Known rows, with every step that occurs
h/v: [ 0.00  0.15  0.04  0.16 -0.08 -0.07 -0.03 -0.09  0.08  0.00 -0.02  0.05
 -0.03 -0.01 -0.10  0.03  0.08  0.05 -0.01 -0.04 -0.02 -0.05 -0.04 -0.04
 -0.01  0.10 -0.03  0.10  0.00  0.03  0.09]
h/v/y: [ 0.02  0.07  0.05  0.26 -0.07 -0.11 -0.06 -0.08  0.13  0.00 -0.07 -0.08
 -0.02  0.02 -0.08  0.13  0.13  0.15 -0.03  0.00 -0.03  0.00 -0.02 -0.03
 -0.15  0.08 -0.02  0.07 -0.01 -0.02 -0.02]
y/j/t/n/m: [ 0.04  0.04  0.22  0.02  0.02  0.08  0.07  0.16 -0.04 -0.04 -0.02  0.12
 -0.02 -0.14 -0.10  0.02  0.07  0.29 -0.05  0.07  0.03 -0.22 -0.12  0.06
  0.01  0.06  0.05  0.05  0.00 -0.04 -0.07]
w/j/t: [-0.16  0.16  0.23  0.00  0.10  0.01 -0.06  0.04 -0.13  0.03  0.00  0.11
 -0.11  0.00 -0.11 -0.05 -0.05  0.02 -0.08  0.08 -0.12 -0.04  0.02  0.07
 -0.10 -0.05  0.10  0.03  0.05  0.04 -0.04]
y/v: [-0.04 -0.03  0.09  0.10 -0.03  0.01  0.02 -0.06  0.05 -0.03  0.02 -0.02
  0.01 -0.01 -0.14 -0.03  0.02  0.10 -0.05 -0.03  0.00 -0.05 -0.17 -0.04
  0.02  0.07 -0.04  0.07  0.00 -0.07  0.16]
m/j/t: [-0.09  0.11  0.18  0.11  0.08  0.00 -0.07 -0.03 -0.10 -0.07 -0.04  0.16
 -0.02  0.04 -0.11  0.05 -0.01  0.05 -0.04  0.07 -0.07 -0.01  0.01  0.06
 -0.02 -0.04  0.01  0.01  0.08 -0.03 -0.09]
v/h: [ 0.05  0.20  0.01  0.10 -0.06  0.00  0.06 -0.06  0.06 -0.03  0.03  0.03
 -0.03 -0.06 -0.01 -0.09 -0.07  0.09 -0.06  0.08 -0.03 -0.02 -0.05  0.00
  0.04  0.03  0.03  0.09  0.04 -0.07  0.01]
m/j/w/v/s: [-0.12  0.35  0.09  0.20  0.02 -0.05 -0.19  0.00  0.00  0.17 -0.04  0.01
  0.06  0.09 -0.16  0.11 -0.10  0.02  0.02  0.06  0.02  0.18 -0.11 -0.13
  0.02  0.05  0.09 -0.07  0.12  0.11 -0.05]
m/j: [-0.02  0.08  0.04  0.13  0.01  0.04 -0.11 -0.08 -0.03  0.02 -0.01  0.10
  0.08  0.03 -0.05  0.06  0.00  0.00 -0.02  0.01  0.02  0.00  0.03  0.03
 -0.03  0.01  0.08 -0.01  0.08 -0.02  0.00]
j/w/v/s: [-0.15  0.28  0.07  0.13 -0.03 -0.11 -0.06  0.05  0.04  0.14  0.00 -0.04
 -0.06  0.05 -0.19  0.07 -0.11  0.09 -0.01  0.07  0.00  0.16 -0.13 -0.18
 -0.02  0.04  0.00 -0.02  0.06  0.13  0.01]
w/g: [-0.01  0.05  0.08  0.08 -0.07 -0.04  0.16  0.10 -0.03 -0.03  0.14  0.02
  0.01 -0.08 -0.02  0.04  0.04  0.05 -0.04 -0.02 -0.04  0.04 -0.02 -0.05
 -0.07  0.00  0.05  0.05  0.01  0.03  0.09]
j/m: [ 0.03  0.13  0.03  0.04 -0.09  0.03  0.03  0.01  0.02 -0.01  0.06  0.12
 -0.06 -0.11 -0.10 -0.04  0.04  0.14  0.05  0.05 -0.02  0.05  0.00 -0.09
 -0.08 -0.08  0.04  0.11  0.03  0.01  0.07]
m/j/w/v: [-0.09  0.29  0.08  0.10  0.01 -0.01 -0.18  0.02 -0.02  0.15 -0.01  0.07
  0.08  0.04 -0.12  0.09  0.03  0.00  0.04  0.05  0.02  0.10 -0.15 -0.11
 -0.03 -0.05  0.11 -0.01  0.11  0.09 -0.05]
t/j/m: [ 0.00  0.13  0.08  0.03 -0.07  0.19  0.04  0.01 -0.02  0.03  0.03  0.16
 -0.02 -0.03 -0.12 -0.08 -0.02  0.16  0.10  0.09 -0.02 -0.10 -0.02  0.03
 -0.03 -0.12  0.17  0.12  0.05  0.01 -0.01]
s/v/y: [ 0.02 -0.04  0.02  0.13  0.08 -0.13 -0.07 -0.05  0.13  0.05 -0.04 -0.13
  0.04 -0.04 -0.10  0.13  0.08  0.30 -0.05  0.05 -0.09 -0.04 -0.02 -0.09
 -0.18  0.08  0.02  0.07 -0.04  0.02 -0.05]
n/m/j/t: [-0.03  0.10  0.12  0.08  0.11 -0.03 -0.06  0.06 -0.11 -0.13  0.06  0.17
 -0.02 -0.05 -0.02  0.02  0.06  0.09  0.06  0.03 -0.07 -0.08  0.02  0.02
 -0.02  0.00  0.00 -0.01  0.06 -0.02 -0.14]
j/w: [-0.13  0.15  0.09  0.01 -0.13  0.00  0.08  0.05  0.03 -0.02  0.04  0.10
 -0.06  0.01 -0.15  0.08  0.00  0.08 -0.05  0.07  0.03  0.08 -0.03 -0.12
 -0.06 -0.12  0.00  0.07  0.06  0.05 -0.04]
s/v/w/j/t/n/b: [-0.04  0.30  0.21  0.02 -0.03 -0.09  0.00  0.06 -0.20  0.19  0.04 -0.04
  0.05 -0.13 -0.12  0.10  0.17  0.39 -0.04  0.16  0.01 -0.19 -0.09 -0.08
 -0.07  0.07  0.16  0.10  0.04  0.29 -0.03]
v/y: [-0.02 -0.05  0.04  0.16 -0.03 -0.06  0.01 -0.01  0.06 -0.02 -0.02 -0.08
 -0.04  0.03 -0.07  0.12  0.05  0.17 -0.08  0.05  0.00  0.03  0.04 -0.01
 -0.22 -0.01 -0.01  0.01  0.02 -0.05 -0.07]
s/v/w: [-0.10  0.21  0.04  0.08  0.07 -0.20 -0.01 -0.04  0.07  0.06  0.04 -0.02
  0.12 -0.01 -0.13  0.10  0.08  0.32 -0.01  0.02  0.01 -0.08 -0.02 -0.16
 -0.01  0.10 -0.01  0.07  0.01  0.12 -0.01]
s/v: [-0.01  0.04  0.01  0.02  0.08 -0.07 -0.04 -0.06  0.08  0.06  0.01  0.00
  0.03 -0.07 -0.11  0.03  0.02  0.20 -0.03  0.01 -0.08 -0.09 -0.04 -0.09
 -0.04  0.10  0.03  0.10 -0.03  0.07  0.07]
h/v/w/j: [-0.14  0.43  0.16  0.17 -0.01 -0.11 -0.11 -0.08  0.02  0.12  0.01  0.04
  0.10  0.06 -0.06  0.02  0.11  0.07  0.00 -0.04  0.05 -0.06 -0.01 -0.04
 -0.02  0.09  0.10  0.03  0.07  0.13  0.00]
n/m/j/w/v: [-0.02  0.28  0.01  0.08  0.05 -0.05 -0.15  0.11 -0.01  0.08  0.08  0.07
  0.06 -0.04 -0.03  0.06  0.10  0.06  0.15  0.02  0.01  0.03 -0.15 -0.15
 -0.03  0.00  0.10 -0.03  0.10  0.10 -0.11]
s/v/y/b: [ 0.05 -0.09  0.06  0.15 -0.03 -0.07  0.02 -0.06  0.00  0.11  0.04 -0.07
  0.11 -0.10 -0.08  0.12  0.03  0.21 -0.01  0.10 -0.07 -0.07 -0.10 -0.05
 -0.16  0.09 -0.06  0.06 -0.06  0.03  0.11]
g/w/v/y/j: [-0.02 -0.03  0.16  0.18  0.10 -0.12 -0.20  0.01  0.13  0.13 -0.01 -0.12
  0.07  0.13 -0.11  0.12  0.12  0.12 -0.11  0.14  0.09 -0.07 -0.17 -0.02
 -0.02  0.15  0.10 -0.01  0.05  0.05 -0.06]
m/j/t/n: [ 0.02  0.04  0.16  0.05 -0.05  0.12 -0.07  0.03 -0.16  0.06 -0.09  0.11
  0.02 -0.03 -0.13  0.11  0.02  0.16 -0.07  0.06  0.04 -0.02 -0.05  0.06
 -0.04 -0.05  0.07  0.02  0.08  0.01 -0.07]
g/w: [-0.04 -0.07  0.03  0.01 -0.05 -0.05 -0.04 -0.01  0.00  0.01  0.12  0.04
 -0.06  0.07 -0.10  0.06  0.07  0.01 -0.11  0.05  0.11 -0.03  0.02 -0.09
  0.02  0.02  0.02  0.06  0.07  0.13  0.01]
v/w: [-0.13  0.18  0.07  0.12 -0.04 -0.13  0.06 -0.01  0.00 -0.01  0.05  0.03
  0.05  0.06 -0.09  0.08  0.06  0.18 -0.04  0.01  0.09  0.00  0.05 -0.08
 -0.05  0.00 -0.05  0.02  0.07  0.05 -0.02]

Rows
[-0.09  0.18  0.14  0.03 -0.16 -0.05  0.21  0.18 -0.02 -0.04  0.14  0.08
 -0.02 -0.07 -0.10  0.10  0.04  0.06 -0.04  0.05 -0.01  0.14 -0.06 -0.14
 -0.06 -0.13  0.07  0.07  0.05  0.08 -0.01]	j/w/g
[ 0.01 -0.09  0.01  0.13  0.03 -0.16 -0.17  0.01  0.05  0.14  0.06 -0.17
 -0.02  0.11 -0.08  0.14  0.15  0.10 -0.05  0.09  0.08  0.04 -0.10 -0.11
 -0.12  0.07  0.03  0.02  0.05  0.14 -0.06]	g/w/v/y
[ 0.16  0.00 -0.03  0.06 -0.07  0.12 -0.07  0.06 -0.08  0.08  0.03  0.07
  0.09 -0.11  0.02  0.08  0.10  0.18  0.05 -0.04  0.13 -0.09 -0.03  0.00
 -0.07  0.04  0.12  0.00  0.07  0.04 -0.05]	t/n/m/j
[ 0.00  0.13  0.20  0.31  0.00 -0.07 -0.09 -0.09  0.20 -0.01 -0.14 -0.03
  0.07  0.03 -0.10  0.10  0.10  0.16 -0.07  0.05 -0.01 -0.11 -0.09  0.06
 -0.05  0.16  0.04  0.05  0.00 -0.10 -0.03]	h/v/y/j
[-0.03 -0.01  0.00  0.03  0.03 -0.10 -0.14  0.01  0.00  0.15  0.10 -0.05
 -0.01  0.06 -0.10  0.03  0.09  0.00 -0.04  0.05  0.09 -0.01 -0.11 -0.13
  0.02  0.09  0.04  0.04  0.06  0.18  0.07]	g/w/v
[ 0.09  0.22 -0.01  0.04 -0.08  0.07 -0.15  0.16 -0.07  0.21  0.03  0.03
  0.09 -0.11 -0.05  0.12  0.13  0.17  0.12  0.01  0.13  0.01 -0.21 -0.14
 -0.06 -0.01  0.15 -0.01  0.09  0.15 -0.10]	t/n/m/j/w/v
[-0.07  0.55  0.16  0.15 -0.07 -0.09 -0.10 -0.04  0.02  0.12  0.04  0.12
  0.06 -0.05 -0.09 -0.05  0.14  0.15  0.12  0.02  0.04  0.00 -0.02 -0.09
 -0.03 -0.01  0.15  0.09  0.06  0.15  0.01]	h/v/w/j/m
[ 0.07  0.15  0.07  0.13 -0.03  0.02  0.04 -0.07  0.10 -0.05  0.02 -0.03
  0.01 -0.06 -0.06 -0.14 -0.06  0.14 -0.05  0.05 -0.02 -0.06 -0.22 -0.02
  0.13  0.09 -0.01  0.10  0.00 -0.15  0.11]	y/v/h
[-0.11  0.14  0.24  0.17 -0.05 -0.01  0.03  0.05  0.15 -0.04 -0.07  0.03
  0.02  0.06 -0.17  0.17  0.03  0.22 -0.12  0.15  0.04  0.01 -0.08 -0.02
 -0.13 -0.06  0.08  0.02  0.06 -0.08 -0.18]	v/y/j/w
[-0.12  0.19  0.20  0.02 -0.14  0.12  0.20  0.18 -0.06  0.01  0.11  0.11
  0.02  0.02 -0.11  0.06  0.00  0.08  0.01  0.08  0.00 -0.02 -0.10 -0.05
  0.00 -0.16  0.20  0.10  0.07  0.09 -0.08]	t/j/w/g
[-0.11  0.14  0.13  0.15 -0.02 -0.10  0.05 -0.03  0.04 -0.03  0.05 -0.04
  0.09  0.06 -0.14  0.03  0.09  0.22 -0.03 -0.02  0.11 -0.02 -0.14 -0.10
  0.05  0.07 -0.08  0.04  0.05 -0.03  0.09]	y/v/w
[-0.03  0.47  0.17  0.12  0.01 -0.02 -0.04  0.03  0.14  0.09 -0.04  0.04
  0.05 -0.02 -0.10 -0.08 -0.08  0.11 -0.03  0.17 -0.02 -0.04 -0.30 -0.04
  0.13  0.06  0.13  0.07  0.07 -0.05 -0.04]	y/j/w/v/h
[-0.21  0.34  0.25  0.02  0.20 -0.18 -0.09  0.01 -0.07  0.09  0.01  0.04
  0.05  0.01 -0.14  0.03  0.03  0.26 -0.04  0.10 -0.10 -0.13 -0.02 -0.07
 -0.03  0.04  0.09  0.06  0.02  0.16 -0.09]	s/v/w/j/t
[-0.18  0.28  0.14  0.08  0.02 -0.06 -0.05  0.00 -0.04  0.11  0.05  0.03
  0.08  0.07 -0.06  0.01  0.03  0.09 -0.04  0.01  0.07 -0.03  0.04 -0.02
 -0.08  0.00  0.13 -0.02  0.09  0.10 -0.05]	v/w/j
[ 0.10  0.01  0.21  0.13  0.10 -0.04 -0.07  0.19  0.00  0.08 -0.08 -0.10
  0.01 -0.09 -0.08  0.09  0.14  0.38  0.00  0.11  0.00 -0.14 -0.23  0.03
 -0.14  0.12  0.07  0.00 -0.01 -0.03 -0.15]	w/v/y/j/t/n/m
[-0.06  0.09  0.21 -0.04 -0.02  0.13 -0.05  0.09 -0.17  0.15 -0.04  0.06
 -0.08 -0.06 -0.13  0.01 -0.01  0.13 -0.10  0.07  0.01 -0.07 -0.05  0.08
 -0.11 -0.07  0.15  0.05  0.04  0.09 -0.03]	w/j/t/n
[-0.10  0.23  0.11  0.08 -0.09  0.05 -0.06  0.00 -0.03  0.01  0.01  0.16
  0.05  0.04 -0.13  0.11  0.00  0.02 -0.02  0.07  0.05  0.08 -0.01 -0.07
 -0.03 -0.11  0.09  0.01  0.12  0.03 -0.10]	m/j/w
[-0.06  0.06  0.02  0.12  0.04 -0.14 -0.17 -0.01  0.04  0.16  0.08 -0.10
 -0.05  0.11 -0.14  0.06 -0.03  0.03 -0.06  0.04  0.08  0.07 -0.08 -0.15
  0.07  0.18  0.01 -0.02  0.07  0.20  0.08]	g/w/v/s
[-0.06  0.15  0.02  0.17  0.06 -0.10 -0.11 -0.03  0.03  0.15 -0.01 -0.10
 -0.03  0.03 -0.12  0.01 -0.10  0.06 -0.02  0.00 -0.04  0.08 -0.09 -0.08
 -0.02  0.16  0.00 -0.03  0.03  0.08  0.11]	w/v/s
[ 0.00 -0.03  0.14  0.00 -0.10  0.08  0.07  0.08 -0.13  0.03 -0.05  0.05
 -0.11 -0.07 -0.16  0.08  0.02  0.22 -0.10  0.07  0.03 -0.04 -0.05  0.00
 -0.09 -0.05 -0.02  0.09  0.02  0.04 -0.01]	j/t/n
[-0.07  0.26  0.17  0.10 -0.12  0.01  0.07  0.12 -0.06 -0.01  0.10  0.13
  0.09 -0.04 -0.07  0.14  0.04  0.01  0.00  0.04  0.02  0.14 -0.05 -0.09
 -0.03 -0.12  0.15  0.02  0.10  0.06 -0.07]	m/j/w/g
[-0.02  0.16  0.10 -0.05 -0.03  0.05 -0.13  0.03 -0.04  0.13  0.15  0.13
 -0.05 -0.02 -0.09 -0.08  0.07 -0.01  0.01  0.11  0.07  0.00  0.01 -0.08
 -0.01 -0.08  0.23  0.08  0.08  0.19  0.00]	g/w/j/m
[-0.05  0.21  0.06  0.25 -0.07 -0.10 -0.06 -0.11  0.12  0.02 -0.05 -0.01
 -0.05  0.02 -0.14  0.05 -0.04  0.07 -0.04 -0.04 -0.03  0.01 -0.01 -0.05
  0.04  0.19 -0.05  0.04  0.02  0.05  0.10]	h/v/s
[-0.24  0.28  0.34  0.09  0.12 -0.07 -0.03  0.01 -0.08  0.01  0.02  0.03
  0.03  0.08 -0.17 -0.03  0.04  0.17 -0.05  0.06  0.00 -0.07 -0.14  0.00
  0.02  0.01  0.03  0.02  0.05  0.01 -0.01]	y/v/w/j/t
[-0.05  0.01  0.21 -0.10 -0.04  0.09 -0.10  0.10 -0.17  0.17  0.04  0.06
 -0.11  0.03 -0.15  0.04  0.05  0.09 -0.15  0.12  0.11 -0.08 -0.05  0.01
 -0.02 -0.04  0.17  0.06  0.08  0.22 -0.07]	g/w/j/t/n
[-0.05  0.21  0.28  0.09 -0.14  0.01  0.05  0.07 -0.21  0.10  0.06 -0.05
  0.02 -0.05 -0.15  0.04  0.17  0.28 -0.06  0.12  0.10 -0.14 -0.22 -0.02
 -0.01  0.03  0.08  0.06  0.08  0.15  0.05]	y/v/w/j/t/n/b
